Every row comes from one small tree of marks. Brackets hold a mark, then the marks that hang from it, in the order of their numbers. Every link used is in the known rows. Which tree was each row made from?
Known rows:
[K_88 K_572]: [-3 -1 -4  0 -6  2 -5  4  9  8  0  3 -9 -9 -3 -3  2 -5  2  3  3 -4 -2  2
 -5 -4  2  3  3 -4 -7  3 -1 -2  1  8  1 -4 -3 -3 -5]
[K_575 K_524]: [  0  -6  -1  -4  -3  -5  -8   0  -2   1   1   4   2  -5   7  -1  -2   0
   3 -12  -4   4  -2   3   6   3   0 -14   2   0   4   2   0   8  -2   1
   4  -8   9  -3   1]
[K_907 [K_524 K_88] K_575]: [  9  -4   6   2   0  -5  -7  10  -5  -1   1  12   1   5   3  12  -6   0
  15 -23  -9  14  -7   2  13  -7 -12 -12  -5   0   2   2  -1   6   2   1
   6   2   2  -1 -11]
[K_572 K_54 K_907]: [ 13   4   1 -10   1  -5  12  -6  -8  10   3  12   3   3   3   3   8   5
  -3  -9  -5  -2  14   6  -3   0 -10  -1  -2   0  -1   6   4  -7   0   7
  -3  -7   0   8  -5]
[K_572 K_907]: [  8   6   0 -11  -1  -7   6  -3  -2   5  -4  -2   3   5   6   3   2   4
   0  -8   0   4   8   2   1  -4  -5  -5  -2  -1   4   4   0  -6   0   7
   1   3   0   6   1]
[K_924 [K_575 K_209 [K_524 [K_88 K_572]]]]: [  2 -13  -2   7  -1  -1 -15  13  -5  11   0  12   7  -4  -5  -6  -2   7
   3 -15  -6  -1  -4  -2   6   0  -6  -5   9  -9   6   6   5  10   1  -2
   7 -17  -1 -11 -10]
[K_524 [K_88 K_54 K_572]]: [  3   4   4   4  -1   9  -7   7   0   8  -4  12  -8  -4  -6   2  -4 -13
  10   1 -10   2   0   1   3   0  -9  -8   3 -13  -9   1   1  -2   5   4
   1  -8  -3   1  -3]
[K_575 [K_209 K_924] [K_524 [K_88 K_54]]]: [  5  -1  -7  14   2  -5  -8   2  -2   1   0  21   9  -1   2   3   0   5
  10 -12 -19   0  -1   4  18  -1  -8 -11   8 -13   4   3   6   5  -5   2
   6 -24   1 -10  -4]
[K_907 [K_575 K_524]]: [  2  -6   4   2  -2  -6  -5  -1   3   0   4   4  -1   1   0   4  -4  -1
   9 -21  -1  14  -4   5   3  -7  -1  -6  -1   2   5  -1  -3  10   4   3
   6  -8  11  -4  -7]
[K_54 K_88 K_524 [K_575 [K_209 K_924]]]: [ -8  19 -19   6   7 -11   8 -15  -7  -1   0   4   9   2  -1   1   2   7
  10   4   9 -16  -9 -10 -10 -11   1  18   2   6  -6   0 -16 -13   1   5
  16  -6 -23 -16   9]
[K_575 [K_209 K_924] [K_524 K_88]]: [  2  -5  -8  11   1  -6 -11   2  -3   0   1  16  11   0   3   1  -5  12
  10 -12 -16   3  -1   5  20  -3  -8  -9   8 -10   6   5   4   6  -7  -2
   5 -22   0 -11  -4]
[K_88 [K_54 K_575 K_907]]: [  1  11   4   7   6   8  -1  -3   3   4  -3  11  -6   1  -7  -3   4 -15
  11   7   8  -8  -5  -9  -9   4  -2  -6   4  -2 -12 -12   1   2   3  -1
   8   4  -6  -6   7]
[K_524 [K_88 [K_572 K_54]]]: [  1  -2   3  -1  -1   8  -8   6  -4  10   1  10  -6  -4  -6   0  -7  -3
   8  -1 -10   2   4   5   3  -1 -12  -3   2  -8  -8   5   1  -1   2   0
  -4  -9  -4   0  -6]
[K_209 K_924]: [-2  7 -3 13  2 -3  7 -3  0 -3 -5 13  1  2  4 -6  5  9  0  7 -2 -4  4  2
  8  0 -2  2  3 -1  1  1  6 -5 -2  5  0 -4 -7 -7 -2]
[K_572 [K_575 K_209]]: [  2  -4  -6   1   3  -7   1  -2   3  11   8   6  10  -2  -4   7  -4   3
   7  -8  -3  -9  -1   2  -7  -9  -7   9   7  -3   0   7  -1  -3   1   8
   4  -1  -4  -2 -11]
[K_209 [K_924 [K_575 K_524]]]: [ -1   1  -2  15   0  -5   1   3  -5   2  -8  19   3  -1   4 -12   7  13
  -1  -2  -2  -4   3   0   8   4  -4  -4   6  -3   6   3  10   2   0   3
   4 -10  -5 -12  -6]
[K_209 [K_924 [K_575 [K_524 K_88]]]]: [ -1   0   0  15   1  -4  -1   5  -7   3  -8  19   3   0   3 -11   3  13
   2  -3  -5  -2   4   1  11   4  -8  -6   6  -5   6   4  10   2   0   2
   4 -11  -6 -12  -6]
[K_572 [K_575 K_209] [K_907 K_54]]: [ 13   3  -5 -14   0 -15   8  -5   1  16   4   5  16   2   1  13   1  13
   2 -24   2  -4  13   6  -8 -14 -12   6   5   0  10   9   2  -8   4  18
   0  -1  -9   4 -10]
[K_924 K_575]: [ 0 -5  2  5  0  1 -4  9 -6  7 -4  6  3  0 -5 -9  3  5 -4 -4  3 -3  0 -5
 -2  3 -3  2  4 -1  5  2  5  4  4 -2  3 -3 -3 -6 -6]
[K_524 [K_88 [K_572 [K_54 K_907]]]]: [  0  -1   5   0  -1  10 -11   6  -3   9   3  10  -4  -4  -8  -2  -7  -4
  10   1  -7   2   2   4   3  -1 -12  -5   3  -7 -11   2   1  -1   3  -3
  -3  -7  -4  -3  -6]
[K_88 [K_54 K_524]]: [  3  13   0   4   4   1   3  -5  -2  -5  -3   8  -2  -1  -1   0   6 -13
  -2   6  -4  -4  -3  -8  -7   0   0   3   0  -7  -7  -6  -1  -6   7   8
   6  -4  -1   1   4]
[K_54 [K_88 K_572] K_524 [K_575 K_209]]: [-10  14 -21  -1   2  -8   1 -10  -1   6   3   1   3  -5  -6   2   1  -2
  11   3  11 -16 -13 -10 -17 -14   3  20   3   4 -11   2 -19 -13   3   9
  16  -7 -21 -15   6]
[K_572 K_54]: [ 5 -2  1  1  2  4  6 -3 -6  4  7 14  0 -2 -3 -1  6  1 -3 -1 -5 -6  6  4
 -4  3 -6  4  0  1 -5  2  5  0  0  0 -5 -9  0  3 -6]
[K_524 [K_88 [K_572 K_54 [K_907 K_575]]]]: [  5   1   5  -4  -2   3  -4   4  -4  12   1   9  -5  -1  -5   3  -6  -1
  10  -8  -9   7   7   7   4  -6 -14  -5   1  -7  -6   6  -1  -3   4   4
  -1  -8  -3   2  -9]
[K_907 [K_54 K_88 K_524 [K_575 K_209]]]: [ -1  12 -11  -6   0  -8   4 -10  -6  -2   3   0  10   0  -3   7   3   9
   0 -12  13  -8   1  -5 -12 -11   0  16   1  10   4  -4  -8  -5   6   6
   3  -5 -22  -9   7]
[K_907 K_54]: [  4   1   2  -5  -4  -1   1   0  -2  -2   1   1   4   0  -1   4   4   8
  -7 -13   7   2   9   3  -1  -3  -1   4   0   5   8  -4   4   2   4   4
  -7  -2  -8   0   0]
[K_209 [K_924 [K_575 [K_524 [K_88 K_54]]]]]: [  1   3   1  17   1  -3   0   5  -7   3  -9  23   1  -1   3 -10   6   8
   2  -3  -7  -3   3   0  10   5  -7  -7   7  -7   5   1  11   2   1   4
   5 -13  -5 -11  -6]
[K_88 [K_54 K_524 K_575] [K_572 K_907]]: [  3  19  -5  -4   0  -2   5  -4   4  10  -7  10 -12  -4  -4   0   9 -14
   5   4   5 -10   1  -7 -17  -8  -4   4   2  -9 -13  -2  -5 -12   8  20
   9  -2 -12  -1   2]
[K_575 K_209 [K_524 K_88]]: [  3 -10  -6   1   0  -4 -16   4  -2   2   5   7  10  -1   0   5  -8   5
  10 -17 -15   6  -4   3  14  -3  -7 -11   6  -9   5   4   0   9  -5  -5
   4 -19   5  -7  -3]
[K_575 [K_524 K_88]]: [  0  -7   3  -5  -2  -2 -12   3  -6   2   0   5   2  -2   6   0  -9  -1
   8 -13 -10  10   0   4  12   2  -7 -19   2  -4   2   3   0   8  -1  -3
   3  -9   7  -3   1]

Which tree is each row?
[  2   4  -7  -7  -8  -3   3  -4   1   5   1   3   4  -8  -1   5   8   2
  -3 -15   9  -3   2   4  -7  -4   5   6   2  10   5   1  -2  -2   5  11
  -2  -7 -11  -5   1]
[K_907 [K_54 [K_88 K_572]]]
[ 16   7   1 -12   0  -8   3   4  -7   5  -7   9   4   4  12   8   3   0
   6 -14  -9   5   5   0   9   0 -12 -17  -3  -5   2   6   3  -5   0   8
   5   4  -2   8  -1]
[K_572 [K_907 [K_524 [K_88 K_54]]]]
[  3 -10  -7   1  -3  -4 -18   6   2   6   5   8   7  -5  -2   4  -6   3
  11 -16 -13   3  -5   5  12  -5  -5  -9   7 -11   2   5  -1   8  -4   0
   5 -20   4  -9  -5]
[K_575 K_209 [K_524 [K_88 K_572]]]
[ 12   6  -3  -7   5  -6  12  -6  -8  13   4  13   3   6  -2   4   6   8
   2  -9  -1  -9  13   3  -8  -5 -13   3   0   0  -2   5   2  -6  -2   5
  -1  -7  -9   5  -3]
[K_572 [K_54 [K_575 K_209]] K_907]
[ 16   7   1 -13   4  -7   8   1 -16  13   0  20   1   5   7   8   3   6
   7 -15  -6  -4  12   2   1   0 -21 -12  -4   1  -3   7   3  -5  -2   5
   1   0 -11   7  -4]
[K_572 [K_54 K_575] [K_907 [K_524 K_88]]]
[  3 -12  -1   7   1  -2 -14  11  -8   8  -1  10  10  -1  -4  -5  -2   9
   3 -16  -7   0  -3  -3   7   1  -7  -6   8  -9   8   5   6  11   1  -5
   7 -16   0 -10  -8]
[K_924 [K_575 K_209 [K_524 K_88]]]
[  7  13  -1 -13   7  -8  12 -10 -13   6   2   9   1   6   1   0   4   6
  -1  -3   2  -6  13  -2 -12  -5 -14   7  -3   1  -6   3  -3 -12   3   7
   1  -1 -12   5   1]
[K_572 [K_54 K_524 K_575] K_907]
[  6  -5  -5   2   6  -4   6  -5  -3  16  15  20   9  -4  -7   7   2   4
   3  -9  -8 -14   5   6 -12  -5 -13  12   6  -2  -5   8   2  -3   2   7
  -2 -11  -4   0 -16]
[K_572 K_54 [K_575 K_209]]
[  2   2  -2   1   7   3 -16   6  -2   5   4   8   6   5  -5   1  -7   2
  21  -1   7  -6 -11  -9   4  -3 -11  -8   5   0 -10  -7  -1   5  -4 -14
   9   9 -15 -13   3]
[K_54 [K_575 K_209] [K_907 [K_524 K_88]]]
[ -2   0  -2  15  -1  -4  -2   6  -5   5  -8  21   0  -3   2 -12   4  11
   2  -2  -4  -3   4   2  10   3  -7  -5   7  -6   3   4  10   1   1   5
   4 -12  -7 -13  -8]
[K_209 [K_924 [K_575 [K_524 [K_88 K_572]]]]]
[  6  -5   8  -3  -5  -5  -8   1  -2  -1   4   6   4   2  -2   9  -6   6
   6 -36   1  19   6   9   6 -11  -8  -7   0   4  13  -3   1  12   8   4
  -2 -11   2  -5  -7]
[K_907 K_54 [K_575 [K_524 K_88]]]
[  2  -3   2  -1  -4   1 -12   4  -1   6  -2  11  -4  -8   3   1  -3  -9
  10 -12 -12   6  -2   4   8   3  -6 -20   4  -9  -3   2   1   7   2   4
   5 -13   6  -3  -1]
[K_575 [K_524 [K_88 K_54 K_572]]]
[  2   2  -7  -9  -9  -6   1  -5   0   9   3   6   6 -12   2   6   5   2
   0 -21   8  -4   3   6  -8  -5   2   2   4  11   5   3  -2  -1   6  14
   1  -8  -9  -6  -1]
[K_907 [K_54 [K_88 [K_572 [K_575 K_524]]]]]
[ -1   0  -2   4   0   1  -7   6   0  12   0  12   0  -4  -5   2 -10   1
  13  -1  -9  -1   1   5   4  -7 -13   0   6 -10  -6   7   0  -4   3   5
   0  -6  -9  -5 -10]
[K_524 [K_88 [K_572 [K_575 [K_209 K_924]]]]]
[ -7   8 -12  -2  -2  -3   5  -5   1  14   0   4  -6  -7  -3   1   2  -6
  14  -1  12 -14  -8  -3 -14  -3   4   3   2  10  -8   3 -12  -6   0   9
  12  -2 -16 -10   5]
[K_54 [K_88 K_572] K_575]
[  2   6  -9  -4  -2  -6   5  -6  -3   5   3   4   9  -1  -3   9   4   9
   2 -16  12  -9   3   0  -8  -7   1   8   2  12   7  -2  -4   0   3   5
   2  -7 -19  -8   5]
[K_907 [K_54 K_88 [K_575 K_209]]]
[  1   2  -1  -4   7  -5   7  -9 -10   9  11  15   6  -5  -2   2  -1   1
  -1  -3  -4 -11   6   1 -18  -6 -14  14   2   0 -10   6  -2 -10   8   9
  -1  -3  -6   1 -12]
[K_572 [K_54 K_524] K_575]
[  2  -5 -11  11   0 -10  -6  -2   3  -1   2  15  11  -2   5   0   3  12
   4 -11 -10  -3  -2   4  13  -3  -1  -3   8  -6   7   4   5   6  -7   3
   5 -20   3 -12  -4]
[K_575 [K_209 K_924] K_524]
[ 10  -2  -4 -14   1 -16  -1  -2  -3  19   4   8  15   1   6  11  -9   7
  13 -25 -10   2   7   7   1 -10 -17 -10   6  -6   5  14  -1  -4   0  12
   7  -6   1   2 -10]
[K_572 [K_575 K_209 [K_524 K_88]] K_907]
[ 12   0   2  -9  -4  -4  -7  10 -10  -2  -2  11   8  -1   8  11   0   8
   2 -23  -4   6   4   1  11  -2 -12 -11  -2   4   7   1   7   4   2   2
  -3   2 -13   0  -3]
[K_907 K_54 [K_524 K_88]]
[  2   2   3  -7  -3   3  -7   7  -2  10  -4   3  -4  -1  -2   2  -9  -1
  10  -3  -7   7   5   4   6  -5 -12  -8   1  -9  -4   6  -1  -5   2   3
  -1  -3  -4   1  -4]
[K_524 [K_88 [K_572 K_907]]]
[  0  -3   3   9   1   0 -12  -3   7  -1   6   7   7   4  -6  -4  -2   2
  13  -8   5   6  -8   0   7  -6  -2  -3   6  -1  -2  -8   0   7   1  -6
   7  -5   5 -15  -4]
[K_54 [K_907 [K_575 [K_209 K_924] K_524]]]
[  7   0  -2  -4  -1  -1  -8  11  -7   6   0  17  -3  -4   5   6  -1  -1
  11  -9  -8  -2  -3   0   7   1 -13 -12  -1  -3  -7   5   2   1  -2   2
   3   2  -9  -1  -6]
[K_907 [K_524 [K_88 [K_572 [K_54 K_575]]]]]
[ -5   2  -4   8   5  -1 -12  -3   3   4   3  11   5   3  -3  -7  -3   6
  18   1  10  -8  -7  -5   2  -3  -5  -5   9   0  -6  -7   1   7  -5  -9
  10  -2 -10 -19   5]
[K_54 [K_575 [K_209 K_924] K_524] K_907]
[ 12  -6  -4   6   0 -10  -4   6   4  -2   6  12   7   5   1  13   3   4
  10 -25  -6   6 -11   0   9 -11  -4   0  -2   0   4   2   0   7  -1   4
   8  -3   3  -4 -13]
[K_907 K_524 [K_575 K_209]]
[ -1   4  -8  -9  -7  -6   0  -4  -2   9   1   6   1  -8   1   5   4   4
   4 -20  14  -6   2   2  -9  -4   1   0   3  12   4   0  -4   3   3  10
   4  -7 -15  -9   5]
[K_907 [K_54 [K_88 K_572] [K_575 K_524]]]
[  6   0  -1 -10 -10  -7  -2   1   9  10   0   4  -4  -5   0   4   4   1
   3 -20   5   6   6   8  -3 -11  -3  -1   2  -1   3   3   1  -1   5  17
   1  -7  -1  -1  -8]
[K_88 [K_572 [K_907 K_54 [K_575 K_524]]]]
[  2   9  -1   4  -1   7  -7   5   9  10  -2  18 -13  -9  -6  -2   9 -19
  14   5   8 -13 -10  -7 -10   2  -2  -7   5  -5 -18  -8   2   0   4   8
  10   3 -10  -8   1]
[K_88 [K_54 K_575 [K_907 K_524]] K_572]
[  1  -5  -9  11  -2  -7 -13   4   1   4   1  17   7  -4   1   0  -3  10
  11 -11 -15   1  -2   6  18  -5  -7  -7   9 -13   3   6   4   5  -5   3
   5 -23  -1 -13  -7]
[K_575 [K_209 K_924] [K_524 [K_88 K_572]]]
[ -2  17   2   4   8   6  -3  -6  -2  -2  -2   8  -4   2  -7  -5   3 -15
   8  11   9  -8  -7 -13 -12   0  -3   1   3  -4 -14 -14  -4  -4   7   0
  10   5 -10  -7   9]
[K_88 [K_54 K_524 K_575 K_907]]
[ -3   8   4  -1   9   7  -5  -6 -13   2   7  11   0   4  -8  -6  -5  -1
   8   8   4  -5   2  -6  -9  -1 -14   5   1  -1 -16  -7  -3  -4   5  -9
   0  -1 -12  -6   2]
[K_572 [K_54 [K_524 K_88] K_575 K_907]]
[ -1  -1  -8  -1  -1  -3  -1  -3   4  14  11  14  -1 -11  -8   1   3  -1
   2  -1  -3 -13   0   3 -16 -10  -7  17   7  -7 -13   8  -2  -9   6  15
   0 -10  -8  -4 -14]
[K_88 [K_572 [K_54 K_524] [K_575 K_209]]]
[ -4   4   5   3   6   3 -18  -4  -3  -8   7  -3   9   9 -12  -3 -13  -1
  15   0   3  12 -10  -7   2 -13  -8   7   2  -7 -10 -10  -9  -3   8 -11
   7   0  -3 -13  -1]
[K_54 [K_524 K_88] [K_907 [K_575 K_209]]]
[  1  15  -5   7   8   0   4  -5  -1  -2  -2   9  -2   2  -6   3   5 -10
   4   5   0 -11  -5 -11 -11  -4  -2   8   2  -7  -8  -7  -3  -5   5   6
   9  -4 -11  -3   5]
[K_88 [K_54 K_524 [K_575 K_209]]]
[  3 -12  -3   7   0  -5 -11   8  -4   7   0   9  10  -2  -3  -6   4   9
  -2 -15  -3  -4  -4  -3   4   1  -2  -2   8  -5   9   4   6  11   0  -2
   8 -15   1 -11  -8]
[K_924 [K_575 K_209 K_524]]
[ -5   7   0  -4   2   1 -10   0  -6  -3  -1  -3  -1  -1  -2  -3  -9  -2
   3   5  -3   5  -2  -5  -2  -9  -7   6  -1  -9  -9   0  -8  -9   8   1
   2  -1  -7  -4   1]
[K_54 [K_524 [K_88 K_572]]]
[  1   7  -7  -2   3  -3   9 -12 -12   1   7  10   5  -4  -1   0   7  -1
  -3  -1  -2  -9   0  -1 -10  -1  -2  11  -2   6  -8   2  -7  -9   4   3
   3 -11  -4  -2   0]
[K_572 [K_54 K_88 K_524]]
[  6   5   2   7  -4   7  -8   4  13   7   0  18 -10  -9  -6  -1  11 -20
  12  -2   3  -4 -12  -3  -4  -1   0  -6   4  -7 -15  -8   3   2   6  10
  10  -2   1  -6  -7]
[K_88 [K_54 [K_907 K_524 K_575]] K_572]
[ 13   1  -3  -4  -7 -12   3   0  -3  -2   4  12   9  -2   5  17   8   5
   6 -39   5   8  -5   4   3 -10  -2  -2  -5  16  11  -1  -1   6   5  12
   7  -2  -6  -5  -7]
[K_907 [K_54 K_88] K_524 K_575]
[  5  -6   4   5   2   4  -4  -5  -2   4  13  15   5   0  -8  -2   3   1
   6  -9  -1   0  -2   4  -1  -1  -7   1   3   1  -6  -4   3   6   1  -6
   0 -12   6  -6  -8]
[K_572 [K_54 [K_907 [K_575 K_209 K_524]]]]
[ 19   3   2 -12   1  -6   7   1 -14   9   1  18   5   3   9   7   6   6
   3 -16 -13   0  11   5   5   1 -18 -12  -4  -1  -1   9   6  -6  -1   5
  -1  -3  -2  10  -7]
[K_572 K_54 [K_907 [K_524 K_88]]]
[ -4   6 -17   6   2 -11   5  -9  -3   9   1  12   7  -3   3   3   3   6
  15 -10   4 -13  -8  -1  -1  -3   1  -1   5   9   1   3  -8   1  -6   4
  15 -13 -12 -16   6]
[K_54 K_88 [K_575 [K_209 K_924] K_524]]
[ -7  14  -8   6  11  -4  -4  -4  -9  -4  -1   5   4   9  -5  -1 -11  10
  11   8   0  -4   0  -9  -2 -12 -12  12   3  -8  -6  -2  -8  -8   2  -3
   5  -3 -22 -11   4]
[K_54 [K_524 K_88] [K_575 [K_209 K_924]]]
[  9  11  -5 -11   3  -8  18 -11 -12  16   2  13   3   1   3   5   8   3
   5 -10   2 -10  10   3 -11  -1  -9  -1  -3   9  -3   6  -4 -10   0   9
   5  -6 -10   3   1]
[K_572 [K_54 K_88 K_575] K_907]
[  3  -5  -6  -6   0  -8   8 -10  -9  19  12  22   9 -12   3   6   3  -2
   8 -19  -6 -11   2   8 -13   2  -9  -3   5   8  -5  11  -4  -2   3  12
   6 -13   1  -3 -10]
[K_572 [K_54 K_88] [K_575 K_524]]
